Every row comes from one small tree of marks. The marks that hang from a mark follow it in brackets, in alphabetical order. Every link used is in the known rows. Which tree was each row made from?
Known rows:
banu{gafale{fopep}}: [-2.371 -0.255 -1.859 -1.278 -1.525 -1.334  1.225 -3.109  0.555 -0.196
  0.866 -1.856  0.571  3.248  2.167  1.937 -1.943 -2.227 -2.040  0.667
 -3.293  2.038  1.559 -2.846 -0.110 -0.650  0.200 -0.802]
pafu{banu{gafale}}: [-1.366 -0.638 -2.333 -0.012 -3.609 -1.751 -0.741 -2.613  0.850 -1.101
  0.063 -0.954  2.893 -1.887  0.670  2.352 -2.256  1.796  2.077 -1.689
 -2.880  1.839  3.251 -0.990  1.820 -1.000  1.024 -3.397]
banu{gafale{fopep{nubuge{vugip} telogo}} pafu}: [-1.114 -0.580 -3.623 -0.622 -2.460 -1.728 -0.724  4.120 -0.866  0.896
  2.095  0.117 -1.001  2.884  0.358  3.835 -1.337 -2.215 -5.892 -0.938
 -5.114  1.330  1.073 -2.668  0.222 -0.651  2.492  1.786]
vugip{pafu{banu{gafale{fopep{nubuge}}}} telogo}: [-1.961 -1.972 -1.995 -1.887 -2.758  0.424  2.407  0.202  0.644  1.712
  3.198 -1.609  1.319 -0.751  1.209  1.123 -1.048  3.288  3.331 -1.968
 -1.080  1.339 -0.271 -0.139  0.527  1.145  1.663 -0.995]
nubuge{banu{gafale} fopep{pafu} vugip}: [ 0.160 -0.157 -2.340 -0.337 -2.540 -1.778  0.755 -0.344  0.668  2.059
 -1.495 -1.848  0.425  0.644  0.997  2.288 -0.894  1.737  3.362 -1.933
 -6.968  1.069  5.107  3.714  0.411  1.452  3.944  5.103]
banu{gafale{fopep{pafu telogo}}}: [-1.425  0.630 -0.394  1.014 -1.340 -0.877 -1.747 -0.806 -1.066  0.227
  2.067 -4.076 -0.692  2.386 -0.925  1.379 -0.785  0.905 -1.496  0.367
 -3.054  0.795 -0.133 -2.459  0.608  0.153 -0.546  1.728]
pafu{banu{gafale{fopep{nubuge}}}}: [-0.670 -0.565 -2.478 -1.200 -0.859 -0.841  0.926 -1.156  0.043 -0.975
  3.105 -0.978  1.125  1.516  0.667  2.524 -1.354  1.289 -3.520 -0.852
 -3.647  1.811  0.751 -2.265  1.021 -1.143  2.260 -0.735]
vugip{gafale}: [-2.816 -2.435  0.642 -1.883 -0.994 -1.339 -1.101 -2.070  0.351 -2.471
 -1.359 -0.950  1.118 -0.066  2.475 -0.835 -1.037  0.386  0.998 -0.342
  0.520  2.096  2.212 -3.119  2.423 -0.193  1.720 -0.315]
fopep{pafu telogo{banu}}: [ 1.207 -2.128 -0.076  2.751 -0.932 -0.921 -3.863  2.005 -1.320 -0.435
 -0.372 -0.649  0.167 -1.526  0.038  1.169  0.545  7.272 -1.721 -1.558
  0.195 -0.083  0.597 -1.476  3.780 -0.584 -0.345  1.163]
pafu{banu{gafale{fopep{telogo}}}}: [-0.430  0.530 -2.110 -0.032 -4.397 -0.874 -1.723 -1.419  0.171  0.729
  1.866 -2.672  1.546  1.036 -0.187  1.323 -1.525  1.411  0.243 -0.441
 -2.043  1.351  0.784 -0.722  0.372 -1.342 -1.036 -2.224]
telogo{banu{gafale pafu}}: [ 0.418 -2.114 -3.691  2.224 -1.896 -2.799  1.424 -1.174  0.643  0.027
 -0.872  3.699  1.801 -2.346  2.348  4.769 -3.551  1.843 -3.344 -1.079
 -4.812  1.542  3.459 -3.876  2.802 -0.948  0.713 -2.205]
pafu{banu{gafale{fopep{nubuge telogo}}}}: [ 0.512  0.250 -2.292 -0.512 -1.743 -0.879 -1.975  0.562 -0.809  0.097
  3.211 -2.083  0.507  1.873 -0.337  1.509 -0.602  2.856 -2.731 -0.697
 -2.310  1.375 -0.502 -1.759  0.966 -1.613  1.387 -0.863]
pafu{banu{gafale{fopep{nubuge{vugip}}}}}: [-1.891 -0.909 -3.358 -2.826 -2.762 -0.589  0.156  0.476  0.589 -0.935
  2.004 -0.915  0.906  1.192  0.678  2.385 -1.058 -0.700 -2.989 -1.705
 -3.903  1.971  2.577 -0.171  0.669 -0.690  3.461 -0.568]
gafale{banu fopep{pafu}}: [-1.558 -0.811  1.409  3.196  1.396  0.440  1.929 -0.796 -0.720 -1.351
  2.221 -1.501 -1.169  3.110 -0.854  2.462  1.138  1.692 -3.701  0.165
 -1.573  0.535 -1.200 -2.269  1.780  0.370 -2.005  0.950]
gafale{banu fopep}: [-1.639 -0.747 -0.081  1.744  0.479  0.208  1.808 -1.215 -0.002 -0.610
  1.401 -0.394 -0.314  4.331  1.243  1.962  0.621  0.317 -3.647  0.527
 -1.065  1.328 -0.759 -1.896  1.185 -0.886 -2.020 -1.827]
vugip{gafale{banu fopep} pafu}: [-3.109 -2.347  2.383  0.341  1.373  0.668  2.876 -2.618  0.826  0.204
  1.682 -0.372 -0.566  1.430  1.554  0.053  0.122  0.259  0.615  0.542
  0.249  1.176 -0.249 -1.829  1.860  1.065 -0.716 -1.065]
gafale{banu fopep{pafu telogo}}: [-0.380  0.092  1.648  3.959  0.491  0.601 -0.833  1.271 -1.600 -0.363
  2.482 -2.476 -1.728  3.598 -1.870  1.685  1.812  3.424 -3.159  0.171
 -0.561  0.105 -2.319 -1.788  1.836 -0.007 -2.635  0.638]
telogo{banu{gafale{fopep} pafu}}: [ 0.496 -1.716 -3.584  1.442 -1.683 -2.071  3.838 -1.868  0.845  0.551
  0.986  3.078  0.996  0.059  2.336  4.797 -3.538 -0.271 -5.301 -0.006
 -5.150  1.421  2.324 -4.113  1.216 -0.918 -0.357 -0.550]
nubuge{banu{gafale{fopep}}}: [-1.153 -0.214 -1.256 -0.749 -1.507 -1.336  2.657 -2.423  0.911  1.010
 -0.131 -0.557  1.601  2.952  2.380  1.765 -1.355  0.438 -1.967 -0.037
 -3.821  2.007  1.893 -0.580 -0.111 -0.448  1.640  1.367]
gafale{banu fopep{nubuge pafu}}: [-0.972 -1.050  1.112  2.820  4.039  0.617  1.410  1.210 -1.686 -2.010
  3.616 -0.744 -2.079  4.222 -0.929  2.803  1.867  3.053 -7.016 -0.322
 -2.089  0.596 -2.465 -3.187  2.427  0.253  0.268  2.129]

Write each row's tree:
[ 0.094 -0.146  1.551  3.577  3.089  0.617 -1.498  3.315 -2.521 -0.724
  3.725 -1.849 -2.681  4.539 -1.893  1.700  2.624  4.785 -6.671 -0.107
 -0.987  0.026 -3.581 -2.607  2.453 -0.227 -0.224  2.166]
gafale{banu fopep{nubuge pafu telogo}}
[-1.308 -0.518 -2.390 -0.921 -3.390 -0.857  1.086 -3.087  0.989 -0.569
  1.902 -1.675  2.053  0.509  0.737  2.259 -2.118 -0.286 -0.076 -0.536
 -3.199  1.817  2.007 -1.382  0.513 -0.965  0.017 -2.022]
pafu{banu{gafale{fopep}}}
[ 0.127 -1.338  0.577  2.575  1.936 -0.717  1.625  2.401 -1.522 -0.857
  2.752  1.676 -2.009  2.839 -0.384  1.789  0.078  1.633 -6.693  0.461
 -1.497  1.110 -2.346 -5.107  2.271 -0.543  0.317  0.470]
vugip{gafale{banu{pafu} fopep{nubuge telogo}}}
[-0.083 -3.557 -1.464 -1.440 -0.513  0.478 -2.248  5.040 -0.457  2.387
  2.222  0.158 -1.153  1.206  2.113  0.963  1.602  4.079 -3.515 -1.826
 -0.324 -0.036  0.109  0.953  2.136 -0.463  2.155  2.207]
gafale{fopep{nubuge{vugip{pafu}} telogo{banu}}}
[-1.688 -0.913 -2.948  0.586 -2.328 -1.952  3.258 -1.563  0.460  0.142
  1.939  0.270  0.683  1.871  1.646  4.687 -3.209 -3.389 -3.350  0.007
 -5.435  1.520  1.609 -4.507 -0.093 -0.427 -0.404  0.334]
banu{gafale{fopep} pafu}
[-1.445 -0.732 -1.188  1.346 -2.701 -1.253 -0.751 -1.847  0.014 -1.948
  1.070 -2.219  2.145 -2.651 -1.283  2.856 -1.678  3.205  1.991 -2.116
 -3.133  1.074  2.822 -1.362  2.496  0.427  1.010 -0.396]
fopep{pafu{banu{gafale}}}
[ 0.968 -2.639 -3.865 -2.467 -4.987 -0.851 -0.117  0.977  1.201  2.471
 -2.812  0.721  0.638 -0.899  4.047 -0.243 -0.592  3.547  4.014 -2.019
 -0.546  1.414  3.876  3.330  0.896  0.256  1.015 -0.261]
nubuge{fopep vugip{telogo{banu}}}
[-1.414 -3.394 -2.365 -1.976 -5.072 -0.404 -1.213  1.756  1.279  0.424
 -3.658  1.550  1.604 -1.832  3.541 -0.097 -0.237  3.919  1.553 -2.347
  1.818  1.580  3.417  0.824  1.986  0.236  1.632 -2.026]
nubuge{vugip{telogo{banu}}}
[-0.653 -0.075 -2.653  1.242 -3.159 -1.875  0.317  0.154 -0.460  1.262
  2.074 -0.850  0.057  1.998  0.556  3.790 -2.470 -1.729 -2.640  0.155
 -4.605  1.196  0.454 -4.011 -0.180 -0.924 -1.139  0.040]
banu{gafale{fopep{telogo}} pafu}
[-0.240 -1.066 -2.517  1.138 -2.222 -1.914  4.554 -0.702  0.710  1.455
  0.856  1.389  1.508  1.720  1.808  4.701 -2.568 -0.669 -2.802 -0.750
 -6.098  1.609  1.932 -2.383 -0.133 -0.077  0.966  2.740]
nubuge{banu{gafale{fopep} pafu}}
[-4.058 -4.132 -0.146 -4.718 -6.580  1.526  1.661  0.204  2.159  0.968
  0.475 -2.121  1.639 -2.841  1.907 -1.627 -0.551  0.955  8.357 -2.587
  3.074  1.382  2.381  1.887  0.297  2.260  0.707 -0.208]
nubuge{vugip{gafale{fopep} pafu{banu} telogo}}
[-0.121  0.527  0.154  1.437 -1.618 -0.972 -0.163  0.175 -0.783  1.600
  0.769 -2.634  0.165  2.332 -0.688  1.498 -0.185  3.629 -1.076 -0.388
 -3.530  0.659  0.273 -0.336  0.520  0.510  1.045  4.086]
nubuge{banu{gafale{fopep{pafu telogo}}}}
[-3.131 -2.601  2.485  1.112  1.160 -0.073  0.787 -2.070  0.634 -0.540
 -0.142  0.342  0.109 -0.950  1.420  0.081  0.057  2.225  2.601 -0.434
  0.443  1.199  0.985 -1.654  3.307  1.068  0.428 -2.267]
vugip{gafale{banu} pafu}
[-1.356 -3.294 -2.667  0.403 -4.038 -1.479  0.995  3.686  0.544  0.552
 -1.504  1.829  1.992 -0.765  1.784  4.223 -0.502  0.883 -0.745 -3.577
 -3.481  1.094  3.948  0.126  1.234  0.128  2.448  3.476]
nubuge{banu{pafu} vugip}
[-0.381  0.136 -0.953  1.988 -3.614 -1.302 -3.539 -0.158 -0.786 -0.805
  0.888 -3.243  1.587 -2.497 -2.343  2.036 -1.046  4.860  2.208 -1.880
 -2.214  0.629  1.686 -0.762  2.496 -0.022  0.046 -0.538]
fopep{pafu{banu{gafale}} telogo}
[-1.827 -0.039 -1.329 -0.889 -0.724 -0.728 -2.840  2.925 -1.302 -0.274
  1.927 -3.197 -1.899  2.807 -1.297  1.405  0.353  0.358 -4.608 -0.658
 -3.645  0.865  0.580 -1.240  0.848  0.503  3.053  3.520]
banu{gafale{fopep{nubuge{vugip} pafu telogo}}}
[-0.359 -4.259 -1.462 -3.567 -4.309 -0.346  1.000 -0.277  2.112  3.180
 -2.465  0.648  0.291 -3.538  4.488 -2.217 -1.059  3.525  8.333 -1.896
  0.789  1.116  4.324  3.476  1.522  2.074  2.285  0.398]
nubuge{fopep vugip{gafale pafu telogo{banu}}}
[-1.456 -2.586 -1.543 -1.823 -0.640 -1.022 -1.587  4.214 -0.208 -0.356
 -1.294  0.762  1.015  1.570  2.284  1.409  1.535  3.207 -2.651 -3.146
 -1.967  1.501  2.493  1.197  2.045 -0.333  5.683  3.705]
fopep{nubuge{banu vugip}}
[-0.814 -1.771 -2.068 -0.792 -2.432 -0.696 -1.257  1.248 -0.305  0.235
  0.495 -3.292 -0.795  0.792  0.850  1.914  0.223  0.468  2.754 -2.146
 -4.002  0.429  3.408  2.033  0.781  1.013  1.227  4.731]
nubuge{fopep{pafu} vugip}
[-2.044 -3.644 -0.844 -2.505 -0.331  0.562  1.374  4.313  0.228  2.012
  1.955 -0.621  0.049  2.347  2.727  1.820  1.803  2.050 -1.415 -2.815
 -2.330  0.619  0.922  2.256  0.735  0.849  4.136  5.674]
gafale{fopep{nubuge{banu vugip{pafu}}}}
[-0.628 -1.962 -2.193 -1.405 -3.797 -0.547 -3.420  2.952 -0.082  3.958
  1.036 -3.865 -0.650  0.725  1.945  0.717  0.699  1.331  6.515 -2.230
 -2.448 -0.021  2.517  3.986  0.366  0.269  0.408  2.421]
nubuge{fopep{telogo} vugip{pafu}}
[ 0.899 -0.535 -0.769  2.579 -1.059 -1.867 -3.014 -0.320 -0.718 -0.043
 -0.591 -0.230  0.418 -1.712 -0.129  1.712 -1.157  5.889 -1.584 -0.549
 -2.171  0.635  1.897 -1.870  3.415 -0.313  0.725 -0.449]
fopep{pafu telogo{banu{gafale}}}
[-0.144 -1.125 -1.232  1.051 -0.229 -1.010  1.847 -2.779  0.211 -0.480
  0.745  0.077  0.125  0.257  0.942  2.607 -1.804  2.112 -4.079  0.303
 -3.534  0.954  1.795 -2.618  1.955  0.189  0.414  0.862]
telogo{banu{gafale{fopep{pafu}}}}
